In the rows, 128 means zero.
Known rows, with every way that one mark hangs from another
(X A N): [141 133 123  80 111 148 144 114 138 145 148 156 118 133  98 148 108 101
 121 130 124 152 132 135 124 108  78 115 109 112  94 132 155 146 156 114
 108 133 148 142 124 117  99 156 134 119 152 100 102 136]
(X (A N Q T Z)): [162 162 123 131 120 206 136 167 148 148 115 198  58 139 106 148 136 121
 141  90  65 119  75 141 135 120 124  75  91 140  89  92 109 204 182 150
 149 112 144  78 187 120  84 125 160 191 125  61 112  60]
(R (N (A Q Z))): [149 132 174 107 113 194 132 151 130 167 122 180  87 149 147 173 141 120
 124  92 125 110 114 107 145  84 125 103 113 148  68 133 111 170 172 130
 146 122 168  95 127  79  86 102 139 111 124  89 115 104]
(R (N (A (Q X)) T)): [153 160 182  75 147 166 154 143 154 201 120 147 125 137 102 164 140  90
  84  73 131 119 124 112 146  65  91 127  88 142  83 129 133 180 173 118
 149 131 152 124  98  43  78  96 151  98 127 116 130 104]
(X (A B) (N (T R))): [119 165  87  58 105 142 183 145 155 176 121 105  82 186  49 149  83 134
  88  67 113 186 131 141 117 122  97  95 107  85 131 172 139 184 164 120
 109 147 142 135 116  73  93 143 147 137 158  69  89 178]
(B A (N T)): [130 129 148 113 155 111 136 168 132 144 148 138 121 175 107 135 135 118
 113 124 119 127 102 100 123  75 135 183 122  83 125 135 159 155 178 120
 164  84 123 153  90  73 112 136  74 134 171 145 102 150]
(N (A (T R))): [164 141 116 138 104 181 178 126 168 130 112 134 105 149 123 147 107 134
 110  80  96 164 108 139 109  90  90 108 101 113  68 153  99 163 151 127
 131 108 179 125 122  95 105 151 128 131 102  87 126 117]
(T R): [130 132 107 132 112 159 155 127 157 127 123 113 118 159  95 126 111 152
 111  86 111 161 126 124 123 107 120 132 116 113  94 188 100 138 148 125
  93 117 150 123 121 121 119 154 123 138  99 110 115 131]
(Q (X (N (A Z) T))): [160 158 166  60 141 126 117 147 116 187 100 121 120 158 116 167 143 131
  90  76 139 131 137 112  96 105 106 141  69 115 107  87 137 192 189 121
 137 137 139 134  55  56  91 104 174 134 124  74  82 164]
(A Q): [148 137 142 119 136 173 149 145 164 163 143 163  96 127 116 132 134 123
 123 101 104 126 107 127 161 110 122 128 127 147  85 155 138 147 147 137
 127 104 146 105 132 114 110 130 134 145 116 128 138 102]
(N (A Q)): [171 133 161 106 125 179 150 142 164 167 150 173  90 114 144 148 142 108
 115 108 115 129 104 122 158  86  92 125 127 143  63 138 133 161 147 130
 131  95 165 115 127  96  95  95 141 121 122 120 130 101]
(T (N (A Z)) R): [126 149 141 121  95 164 159 158 133 131 101 134  82 188 111 143 122 166
 106 101 114 146 131 123 121 118 125 127 124 104 109 133  92 172 163 109
 113 116 179 110 106  97 108 127 144 137 109  73  75 155]
(X A): [145 133 129 112 109 143 140 112 139 123 149 167 112 140 104 128 107 106
 123 131 117 139 115 147 123  93  95 116 117 112 111 141 137 135 166 112
 119 129 144 131 142 134 101 137 124 114 132 117 116 123]
(X (N (A B Q T))): [156 145 120  59 117 209 180 144 192 221 109 163  63 122 134 192 131 128
 128  72 107 129  94 136 135 119  81  79 129 152  56 140 161 195 138 143
 141 109 173  95 124  47  95 114 159 145 138  73 133 132]
(A (B N) Q): [107 123 143 104 134 160 145 161 160 178 130 131  80 138  94 172 141 145
 146  76 110 127  88  90 149 104 139 126 132 135 102 157 171 180 138 139
 137  99 144  82 134  69 103  90 135 162 139 117 132 103]
(N (A B Q Z) T): [155 160 136  85 118 147 138 179 142 211 107 164  33 171 129 167 129 138
 112  73 111 108 109 103 140 103 131 116 138 134  98 127 122 205 184 128
 156 108 149  90 114  48  70  59 167 154 142  92  92 139]
(Z N): [127 152 136 133 118 170 166 115 159 148 133 150 129 166 116 157 106 133
 108 108  93 124 117 118 122 119 106 126 120 114 101 156 120 132 140 114
 117 121 131 123 127 122  96 124 134 117 130 136 124 144]
(Q (X A)): [141 127 140  96 126 135 132 107 140 137 140 136 131 109  61 146 125 107
 114 122 119 140 127 150 109  88  85 115  94 114 108 117 137 131 160 104
 114 147 131 133 130 116  93 134 153 122 110 130 113  96]
(R (N A T)): [138 143 161  97 124 140 148 129 123 169 116 142 124 172 138 147 104  97
  91  93 136 151 127 111 123  70  95 129 116 101  93 158 130 183 169 116
 140 131 158 138  96  55  83 123 101  70 157 130 122 163]
(T N R): [107 165 105 127 104 160 178 148 154 132 111 107 100 172  78 132 117 161
 108 101 108 151 130 132 126 132 124 141 122 102 113 174 114 132 143 115
  98 122 170 123 122 114 132 167 124 137  96 110  98 148]
(M (N A (T R))): [144 179 141 129 110 151 175 146 157 157 110 109  95 195 100 144 101 129
  95  66  95 179 131 113 131  61 102 160 109  61  95 154  87 168 172 138
 113  80 149 132  79  63 104 110 110 134 151 109 100 173]
(Z (N A T)): [148 173 152 122 110 149 171 133 148 166 124 158 123 188 152 148 109 121
  75  96  95 132 129 117 130  87  79 136 113  99 103 137 117 169 161 106
 148 112 142 134  92  82  87  97 123  89 163 127 109 170]
(A Z): [141 120 129 123 121 138 117 131 121 138 115 153 102 167 123 142 122 147
 134 114 122 124 115 107 111 122 143 133 118 124 110 133 110 150 166 130
 124 114 137 109 112 118 101 132 134 161 110 111 102 136]
(Q (X N)): [137 128 137  76 147 153 143 112 153 176 117 107 150 120  90 169 142 127
 110  87 138 137 129 134 114 111  97 136  92 130  97 125 156 147 140 126
 108 144 139 134  81 103 115 158 155 132 106 102 120 143]
(N (A (Q X) Z) T): [178 160 174  87 146 146 129 171 137 184 116 151  87 148 117 158 163 122
  91  78 108 101 117 109 132  83 117 135  89 146  99  89 114 185 194 128
 155 108 139 100  92  71  79  69 173 152 103  93  92  98]
(A B Q (T N R)): [112 181  82 105 117 199 218 174 195 188  92 132  42 156  68 166 114 160
 130  65  70 128 108 155 133 149 120  92 133 145  99 172 138 157 134 133
 132 115 182  90 148  65 129 150 152 185  92  84 111 114]
(X (A N)): [135 134 127 136 111 154 129 134 148 134 138 153 100 128  95 141 109 102
 120 101 108 161  89 146 129 100  97 110 117 105  96 122 121 174 159 110
 102 134 130 118 162 123  83 126 136 129 147 101 120 109]
(R (N (A Q Z) T)): [149 155 165  95 129 174 141 173 121 178 119 183  87 175 151 154 128 112
 101  86 121 111 127  95 139  83 129 114 107 143  90 129 121 193 185 139
 154 111 162  94 111  58  74  97 130 113 151  95  99 123]

Rows
[144 132 150 142 119 175 153 164 123  92  99 138 104 179 128 153 130 163
 133  72 100 154  88 101 100  93 139 126  87  98 107 122  98 195 174 134
 150  96 171  93 107  85 104 124 130 179 129  73 103  97] => (B (N (A (T R) Z)))
[138 139 176 112 141 125 133 151 120 149 121 133 119 182 134 132 134 120
 109  97 132 147  90  80 118  69 121 166 113  93 104 126 139 196 175 114
 149  83 139 136  89  74  94  87 106 124 170 121 113 139] => (B (N A T))
[151 203 146 123 130 189 202 163 178 179 139 147  89 184 120 143 117 139
  63  62  80 138 126 108 158  83  85 126 109 104  87 176  94 168 179 124
 140  90 148 119 109  90  89  96 143 127 150  98 101 117] => (Z (N (A Q) (T R)))
[168 165 158  70 140 168 143 173 141 197 121 174  85 165 136 148 151 115
 100  83 119 120 123 101 141 108 115 131 104 148  95 112 137 198 187 143
 156  97 150 105  81  60  83 103 151 151 150  70  80 145] => (X (N (A Q Z) T))
[135 156  79 117 111 194 186 184 174 179  98 139  38 161  93 173 114 179
 137  48  78 128 105 126 123 141 143  75 114 144  96 159 106 170 149 159
 141 117 164  70 151  77  97 138 167 215  85  69 113  98] => (A B Q (T R) Z)
[113 160 127 130 141 132 161 166 124 123 113  93 126 197  80 115 121 146
 103  74 107 169 108  89 109  90 145 170  95  75 130 171 118 181 175 134
 129  97 137 122  96  95 104 132  98 164 140 106 105 137] => (B (N (T R)))
[176 135 122  69 164 189 174 148 187 197 137 161 107  89  80 197 149 109
 122  85  97 100 112 144 134 111  92 122  95 155  76 109 190 129 157 144
 162 106 154 143 104  79 126 171 144 158 113 101 121 104] => (B (A (Q (X N)) T))
[155 162 140  63 142 125 123 146 110 164 119 138 119 159  68 152 139 112
 102  98 122 136 145 128  95 108 113 125  59 111 132  81 132 172 193 124
 136 147 124 128  96  93  89 131 166 151 131  81  75 137] => (Q (X (A Z) (N T)))
[153 153 107  91 114 178 174 147 179 178 126 183  52 124  93 166 106 118
 143  97  81 124  91 155 138 110  94  73 133 144  96 135 147 158 155 124
 144 111 154 111 182  80  94 121 146 163 123 100 130  77] => (X (A B Q T))
[126 137 151 101  90 159 140 130 145 178  96 144  56 168 123 202  97 156
 138  84  92 137 108 110 125  95 120 124 137  98  97 117 111 184 150 128
 120 113 151  96 108  52  97  71 166 149 158 106 105 178] => (M (N (A B Z)))
[153 162 182 121 118 185 159 138 181 176 144 171  85 125 119 171 126 113
 132  95  87 134 108 121 168  68  88 149 127 113  74 122 126 160 144 140
 118  65 153 104 111  81 110  81 130 138 141 122 130 124] => (M (N (A Q)))
[141 166 117 124 114 131 103 169 111 134 111 157  82 190 103 128 114 115
 105  97 100 150 105 132 125 101 139 116 106  90 127  98  97 211 198 120
 136 131 115 105 146 107  71 111 142 152 151  82  86 139] => (X (A (N T) Z))
[141 165 102 118 123 195 221 171 204 150 125 162  59 145  76 158 128 145
 120 104  74 112 108 155 145 130 116 125 127 134  89 150 146 118 157 143
 157  91 179 140 143  79 133 180 108 159 101 101 101 106] => (B (A Q (T N R)))
[136 161  85 161 116 196 167 146 164 140  86 113 100 165  97 146 100 155
 118  47  88 170  88 146 116 124 121 101 103 105  84 156  93 189 148 136
 111 126 145 106 151 110 103 169 142 174  99  88 142 113] => (A N (T R))
[126 131 141 114  93 184 156 139 122 136 107 129 105 175 133 174 109 149
 106  72 141 159 126 110 122  89 123 114  99 101  91 157  87 168 160 114
 114 141 174 109 106  84  91 145 133 101 115  90  94 136] => (T (R (N (A Z))))
[138 137  96 115  96 176 196 135 172 173  97 119  73 152 115 180  99 163
 114  55 102 164 104 145 109  97  98  81 122 105  76 162 116 176 139 115
 127 129 167 106 130  65 102 130 150 136 114  93 125 139] => (N (A B (T R)))
[121 145 104 130 116 193 191 125 149 133  95 123 125 172 100 159  83 142
 125  71 112 155 117 129 109 102 117  95  95 110  90 184 107 153 144 129
 124 136 164 112 133  84 118 194 104 122 106 104 136 120] => (A (T (R N)))
[158 155 117 144 104 174 126 158 133 117 106 172  83 155 114 150 119 124
 147  94  87 132  84 149  99 120 125  84 101 109 103  86 100 205 180 132
 147 132 138  91 169 118  77 135 151 180 129  67 109 102] => (X (A N T Z))
[145 134  99 106  92 172 173 152 150 163  77 129  49 176 121 178  97 182
 125  56 105 150  95 130  95 115 123  87 110 114  92 138  85 188 160 123
 138 131 167  95 129  68  88 121 170 159 100  71 102 131] => (N (A B (T R) Z))
[141 139 150 113 102 216 162 157 142 150 117 153  80 162 122 168 122 155
 107  65 120 142 128 102 148  87 126 103  97 135  77 164  88 170 166 130
 128 122 186  88 131  81  84 119 150 117 116  67 103  98] => (T (R (N (A Q Z))))
[114 157 107  83 107 154 185 145 170 160  92 167  64 147  79 163  91 131
 136 120  89 131 105 167 110 132  97  87 144 117 118 119 154 153 145 106
 137 140 165 122 162  85 118 140 143 135 128  98 120 130] => (X (A B (T N)))
[109 104 139  81  94 158 133 136 127 189  96 144  71 168 131 200 106 150
 126  81 145 129 115  98 121  97 125  95 140 117  94 140 118 187 150 109
 127 156 168 104 124  53  81 106 155  94 145  98 113 164] => (R (N (A B Z)))
[142 162 129 122 137 133 144 163 139 154 126 170 102 209 115 160 116 144
  96 118  86  94 125 106 126 110 127 148 119 106 131 132 113 135 187 131
 165 102 117 141 109  84  85 119 112 134 170 127  80 174] => (B (A (Z (N T))))
[119 168 102 131 113 174 205 144 165 124  89 123  99 174  86 130 108 155
 122  93  90 146 119 143 105 138 123 120 114 108 104 157 115 141 143 125
 120 120 167 119 129  98 137 173 113 168  85  97 115 139] => (A (T N R))
[122 173 106 111 137 152 145 180 173 223 101 126  48 161  98 159 128 128
 109  50  94 134  85 122 154 126 126 117 136 133  89 157 138 219 156 135
 132 122 111  96 138  63  86  86 158 166 143 101 132 143] => (A B (N T) Q)
[162 139 177 129 135 191 162 157 161 141 129 176 111 126 142 159 154 116
 142  87  97 126  64 106 142  74 113 125 109 135  73 117 150 183 159 138
 160  65 167 102 131  88 101  95 114 161 131 112 139  70] => (B (N (A Q T)))
[148 190 107 139 133 172 163 181 168 174 111 111  78 172  87 123 121 136
  83  39  90 161  98 119 156 110 135 121 103 111  98 186  93 195 172 145
 114 106 129  96 130  89  91 120 136 170 115  79 121 121] => (A (N (T R)) Q)
[132 173 118  78 141 133 166 144 148 178 101  75 147 163  50 146 125 134
  74  49 120 166 152 120 107 111 103 150  63 105 112 155 122 167 158 135
 107 141 137 133  69  85 111 172 152 148 103  89  97 162] => (Q (X (N (T R))))
[166 156 154 136 110 177 174 118 164 162 108 164 104 149 133 169 102 121
 145  99  80 145 102 138 123  75  88 134 126  94  82 112 115 172 151 141
 133  79 161 119 113  76 109 112 120 140 142 132 134 146] => (M (N (A T)))
[156 119 167 128 132 166 150 137 136 124 116 153 129 142 148 147 140 129
 142  98 109 139  77 118 105  71 110 129 108 102  85 108 142 184 155 128
 146  85 170 121 117  80  99 113 116 139 142 119 135 107] => (B (N (A T)))
[147 124 173  93 114 192 157 131 155 178 132 172  97 131 148 169 133 102
 112  87 137 124 110 117 158  68  94 118 123 141  57 155 142 161 150 118
 129 120 170 107 131  71  88 117 125  80 141 117 140 114] => (R (N (A Q)))
[126 144 123 123 144 123 146 184 116 113 128 122 104 212  79 140 125 171
 109  88 107 140 120  85 113  91 167 171  98  81 134 149 117 160 201 140
 159  87 136 130 101  79 108 140  88 173 157  91  69 140] => (B (A Z) (N (T R)))
